What can hang from each mark:
golor: tamav temi
temi: golor migab
ludil: gedu
dafi: golor vifo
sodoneb: ludil temi
lapo: migab vifo
gedu: ludil
tamav: golor
vifo: dafi lapo tamav
migab: lapo temi

Each row was made from one small tree. The marks that hang from a mark follow it in brackets, in alphabetical order. Every link used is in the known rows. Write each row's tree.
Known rows:
temi[golor migab]: [-24.5   1.7  10.5 -16.7   3.0   8.3 -10.3  -8.5  19.9   7.9 -19.3 -17.8
   1.2 -32.9  41.5  58.4 -32.2 -12.5  20.8  51.0  18.3   6.7  -1.6]
lapo[migab[temi[golor]] vifo]: [-15.7  18.2 -13.0  10.7  33.7 -52.9  20.2  36.8  13.7 -26.6  16.9  22.2
  -1.7 -29.3  48.4   0.6 -22.7  -8.9   4.8  16.3 -18.7  56.6 -17.8]
vifo[dafi[golor[temi]] lapo[migab] tamav]: [  0.5   0.7  24.3 -14.6   6.9  38.9 -21.7  15.6   9.8 -27.5 -27.6   9.9
  22.6 -44.6  37.4 -79.7 -27.3  -8.8 -59.4  46.2  76.7   9.2 -24.3]
tamav[golor[temi[migab[lapo[vifo[dafi]]]]]]: [ -4.2  23.5   3.9 -27.6  -1.2   2.1  -9.2   4.3  19.6  15.2 -30.8  -1.0
   8.6 -33.7  55.3  11.0 -27.0  -9.3  17.4  35.4  22.3  -0.9 -34.8]
sodoneb[temi[migab]]: [-10.4  -2.0  -2.7 -18.0   8.2  24.6 -27.9  -1.3   8.8 -14.1 -22.6 -15.3
  16.2 -33.1  28.6   6.1 -14.6  -7.7  -0.2  33.0  18.5  -1.4  12.1]
lapo[migab vifo[dafi tamav]]: [-15.1   7.9 -32.7   8.8  30.6 -28.7  22.6  62.2  10.4 -62.7  22.9   1.8
  -3.5 -32.7  49.7 -61.4 -15.3 -18.3 -34.9  15.2  17.3  36.1 -46.5]
vifo[dafi lapo[migab] tamav[golor[temi]]]: [ -1.3   8.9  23.0 -14.0   6.6  31.8 -10.3  19.1  12.7 -27.1 -31.6   0.7
  11.0 -44.2  41.3 -73.5 -23.7 -11.8 -54.7  50.2  73.4   0.9 -44.3]
tamav[golor[temi[migab[lapo]]]]: [ -6.6  23.2  25.1 -36.4  -3.6  15.6 -21.5 -16.0  19.9  22.3 -43.6  -6.1
  16.1 -35.5  41.9  32.4 -26.0  -7.0  28.3  35.6  21.5  -1.4  -9.4]
gedu[ludil]: [ 21.0  11.2   9.8  -4.9  -4.9  -2.8  -6.6  -4.9  49.0  -7.7  -8.5 -21.6
  -2.7 -38.8  34.1   0.7  -1.2  -4.1   6.5  -7.9  -6.0   3.1  11.1]
golor[temi[migab]]: [ -4.9  -2.5  12.2 -25.0   7.7 -13.3 -48.8  -0.8   8.6   8.6 -31.9 -11.5
  13.5 -37.6  42.6   4.8 -15.5  -3.5  36.5  33.0  15.9   7.0   1.3]
dafi[vifo[lapo tamav[golor[temi]]]]: [-10.2  31.4   2.2 -21.8  -3.8   7.2  -3.4 -75.9   2.0   5.7 -29.9  -0.8
  11.2 -41.5  27.5 -36.8 -33.8  -7.0 -41.8  28.7  12.3 -32.5  -2.5]
migab[lapo[vifo] temi[golor[tamav]]]: [ 10.0  11.1  18.6 -18.2   7.1  -4.8   5.5   9.9  22.4 -13.7 -17.1  42.5
   5.8 -36.7  14.0  13.3 -18.0  -9.8  -8.3  32.8  12.1  20.6  15.6]
vifo[lapo[migab]]: [-15.2  11.7 -11.1 -37.3  11.2 -25.6  -2.5  -3.1  17.5  -8.8 -12.3   2.7
   5.5 -36.9  41.2 -31.4 -39.7 -15.4 -46.6  24.2  38.0  27.1  22.0]
lapo[migab[temi] vifo[dafi]]: [ -1.0   9.7 -35.9  15.7  29.5 -47.4  19.2  61.1  11.6 -41.4  22.1  28.0
   1.7 -28.5  58.4 -49.4 -12.8 -12.1 -21.3  13.4  11.7  39.8 -34.5]
migab[lapo[vifo] temi[golor]]: [  9.2  17.1   8.8 -17.8   2.1 -14.4  24.8   3.3  24.8   7.3 -14.9  48.8
  -0.8 -33.6  23.4  12.8 -24.9  -5.2 -24.6  31.4  13.1  22.8  22.5]
sodoneb[ludil temi]: [ 22.8   5.9  -9.4 -16.4  -7.2  56.9 -44.5  -7.6   0.2 -15.0 -24.3 -22.3
   6.1 -27.0   0.0  -6.5   8.6  -2.7   9.7   4.0   5.8 -52.5  17.2]
golor[temi]: [  7.5   6.1  20.0 -26.4  -3.0  -4.9 -51.3   1.1  -0.2  18.0 -26.7   0.4
   5.6 -39.6  23.3  -9.4 -15.2   1.7  24.2  10.2  11.8   4.9  -1.9]
dafi[golor[tamav] vifo[lapo[migab]]]: [-22.8  29.9 -14.3 -29.4   9.8   1.7 -21.2 -72.3   4.7 -16.4 -13.4   3.5
  33.5 -35.7  37.3 -10.5 -46.6 -18.1 -18.4  16.2   7.0  -5.0   6.5]
sodoneb[ludil[gedu] temi[golor[tamav] migab[lapo]]]: [-19.7  -0.4  -0.4 -46.0  12.5  69.4 -45.2 -22.2  27.7 -42.3 -43.7 -32.5
  18.3 -33.1   8.2  31.0   9.4 -14.3  31.9  54.7  36.6 -59.8  10.4]
vifo[tamav]: [ -3.4   4.0  24.1  -6.3  -0.5  42.6  -3.7  14.6   6.3 -28.5  -9.8  -9.8
   4.0 -40.9  -1.2 -24.1 -11.2  -7.3 -29.9  16.5  26.4  -3.8   5.7]
lapo[vifo[dafi[golor[tamav temi[migab]]]]]: [ -4.9   8.3 -13.8  -6.7   8.0   0.7 -21.8  34.3   7.6 -16.8   0.1  -4.2
   9.9 -34.2  48.2 -16.2 -22.5 -12.0  15.7  20.0  11.4   7.3 -42.4]
migab[lapo[vifo[dafi]] temi[golor[tamav]]]: [ 18.1   4.6   9.9 -12.8   1.9   3.0   4.6  24.1  21.7 -17.2 -15.5  47.8
   3.6 -36.5  21.5  -7.0 -15.4 -11.4 -21.4  38.8  34.2   9.2  -5.8]
golor[tamav temi[migab[lapo[vifo[dafi]]]]]: [  3.0 -11.3   3.3 -35.8  15.9 -16.5 -58.6  20.5  14.2 -29.6 -32.9  -0.8
  19.4 -40.5  43.2 -16.6  -7.8 -17.1  36.1  42.3  30.1   7.2 -17.4]

Which tree is each row?
[-16.4  31.1  -5.9  -5.1  13.4  -3.9  20.7 -61.2   8.8 -22.5 -16.8  12.6
  18.3 -37.0  34.3 -41.1 -30.9 -11.6 -55.0  32.3  14.0 -12.0   1.9]
dafi[vifo[lapo[migab[temi]] tamav[golor]]]
[ 10.3  -3.6  17.0 -28.8  -7.4  45.2 -51.3  10.8  12.2  -8.5 -34.9   7.6
  27.9 -38.6  36.0 -10.5 -18.0 -11.6   9.6  37.7  60.0 -12.5 -23.5]
vifo[dafi[golor[tamav temi[migab[lapo]]]]]
[-10.7  13.4 -22.8  -4.4  27.4 -28.2 -19.6  49.7   5.9 -38.7  11.5   5.4
  11.8 -32.0  58.6 -32.1 -22.6 -15.2  16.2   8.0   5.7  40.9 -55.1]
lapo[migab vifo[dafi[golor[tamav temi]]]]
[  3.0  21.6 -10.2 -27.5  -4.3  15.9  32.3  19.5  24.1 -17.3 -11.7  17.9
  -2.0 -35.1  28.4 -29.5 -25.2 -15.9 -52.9  22.9  38.2   0.2 -13.2]
migab[lapo[vifo[dafi tamav[golor]]]]
[-16.2  27.5   6.1 -20.7  12.0   2.1 -21.5 -76.1   0.2  -4.2 -28.5  10.2
  32.3 -40.4  39.3 -42.0 -38.7  -5.0 -27.8  27.6  11.0  -1.3   2.0]
dafi[golor[temi] vifo[lapo[migab] tamav]]
[-15.2  13.2  -4.7  10.5  37.3 -44.1   5.1  42.4  11.7 -44.0  15.4  17.4
   3.6 -31.5  41.2   1.3 -17.5 -12.7  17.8  17.5 -19.1  55.1 -23.3]
lapo[migab[temi[golor[tamav]]] vifo]
[ -7.5  10.6  24.1 -32.6   9.0  18.8 -46.2  -2.5  14.0  -8.8 -29.6  -1.5
  32.5 -37.9  32.0  20.2 -25.2 -10.5  42.2  26.8   8.6  14.9  -1.5]
dafi[golor[tamav temi[migab[lapo[vifo]]]]]
[-18.1   5.0 -17.6 -29.6  15.3 -14.7  21.7   6.0  30.6 -26.5 -14.4  -1.3
   9.1 -33.2  42.6  -1.0 -24.7 -20.2 -23.7  42.2  23.8  15.3  22.9]
temi[migab[lapo[vifo[tamav]]]]
[ 18.4   0.1  15.4 -13.8  -5.1  72.5 -64.1  -9.6  -1.0 -23.3 -30.7 -28.3
   5.4 -30.4  -9.5  25.1   8.2  -6.2  37.9  19.5   2.8 -51.4  -1.9]
sodoneb[ludil temi[golor[tamav]]]
[-17.0  15.5 -21.3  10.7  26.4  -2.3  22.0  53.5  11.0 -54.6  21.2   3.7
   7.1 -31.8  48.1 -47.7 -22.2 -15.8 -29.8  13.0  16.1  36.6 -46.8]
lapo[migab vifo[dafi[golor] tamav]]
[-12.7  29.5  -4.3 -17.1  -4.7  30.9 -29.2 -65.6  -2.8  -6.1 -10.1  -1.2
  29.5 -34.1  18.0  15.9 -32.8 -11.9  10.9   1.1  -8.9 -26.5  -3.0]
dafi[golor[tamav] vifo]
[ 13.0   1.9  21.3 -32.7 -15.3  46.6 -52.0   1.6   5.8   5.8 -34.0   7.5
  19.4 -44.9  28.2 -47.1 -32.7  -8.4 -30.1  34.2  69.4 -17.1 -18.3]
vifo[dafi[golor[tamav temi]] lapo]
[ -4.6  25.2  10.1 -21.2  -1.2  19.2 -60.3 -68.2  -9.6   5.0 -24.9   1.9
  33.5 -37.8  22.6   6.3 -26.4  -4.4  38.2   4.6 -13.7 -22.7 -12.5]
dafi[golor[tamav temi] vifo]
[ -9.9  22.7  26.9 -21.1  -2.1  20.0 -27.9  -7.6  12.0  21.0 -34.6 -18.0
  13.3 -35.2  40.9  33.0 -23.8  -4.1  40.1  29.8  10.0  -4.1 -23.4]
tamav[golor[temi[migab]]]
[  3.3  13.7  -9.7  -7.8   1.2   5.9 -23.3  36.2   2.1 -11.0   3.1   2.8
   5.0 -35.8  35.8 -25.4 -22.3  -8.6   8.2   5.3   8.6   5.3 -44.4]
lapo[vifo[dafi[golor[tamav temi]]]]
[ -2.7   1.8 -24.5 -28.9   3.3 -13.1  -4.5  18.3  16.0 -14.8 -10.7  10.3
   2.3 -36.8  54.0 -62.9 -35.3 -17.7 -67.0  34.1  72.0   9.4 -10.9]
vifo[dafi lapo[migab]]
[ 10.8   8.6  35.3   1.4 -11.4  67.2 -20.2  27.2   3.0 -14.3 -26.5  -5.7
   6.2 -42.1  17.4 -40.0  -6.5  -3.8 -17.4  31.4  52.4 -26.0 -56.1]
vifo[dafi tamav[golor[temi]]]
[-12.2  21.0   8.5 -22.0   4.3  20.2 -21.5 -79.6   6.5   0.4 -37.4   7.7
  37.2 -37.0  36.4  -4.0 -27.8  -5.7   0.0  36.2   8.8 -19.6   8.6]
dafi[golor[temi[migab[lapo]]] vifo[tamav]]
[ -6.1  -1.3  -5.3 -37.3   6.2  20.0 -20.2 -11.7  18.4 -12.3 -33.8   0.1
  19.6 -33.3  29.8   5.5 -18.0 -11.1 -14.9  40.2  33.3   1.2  28.9]
sodoneb[temi[migab[lapo]]]
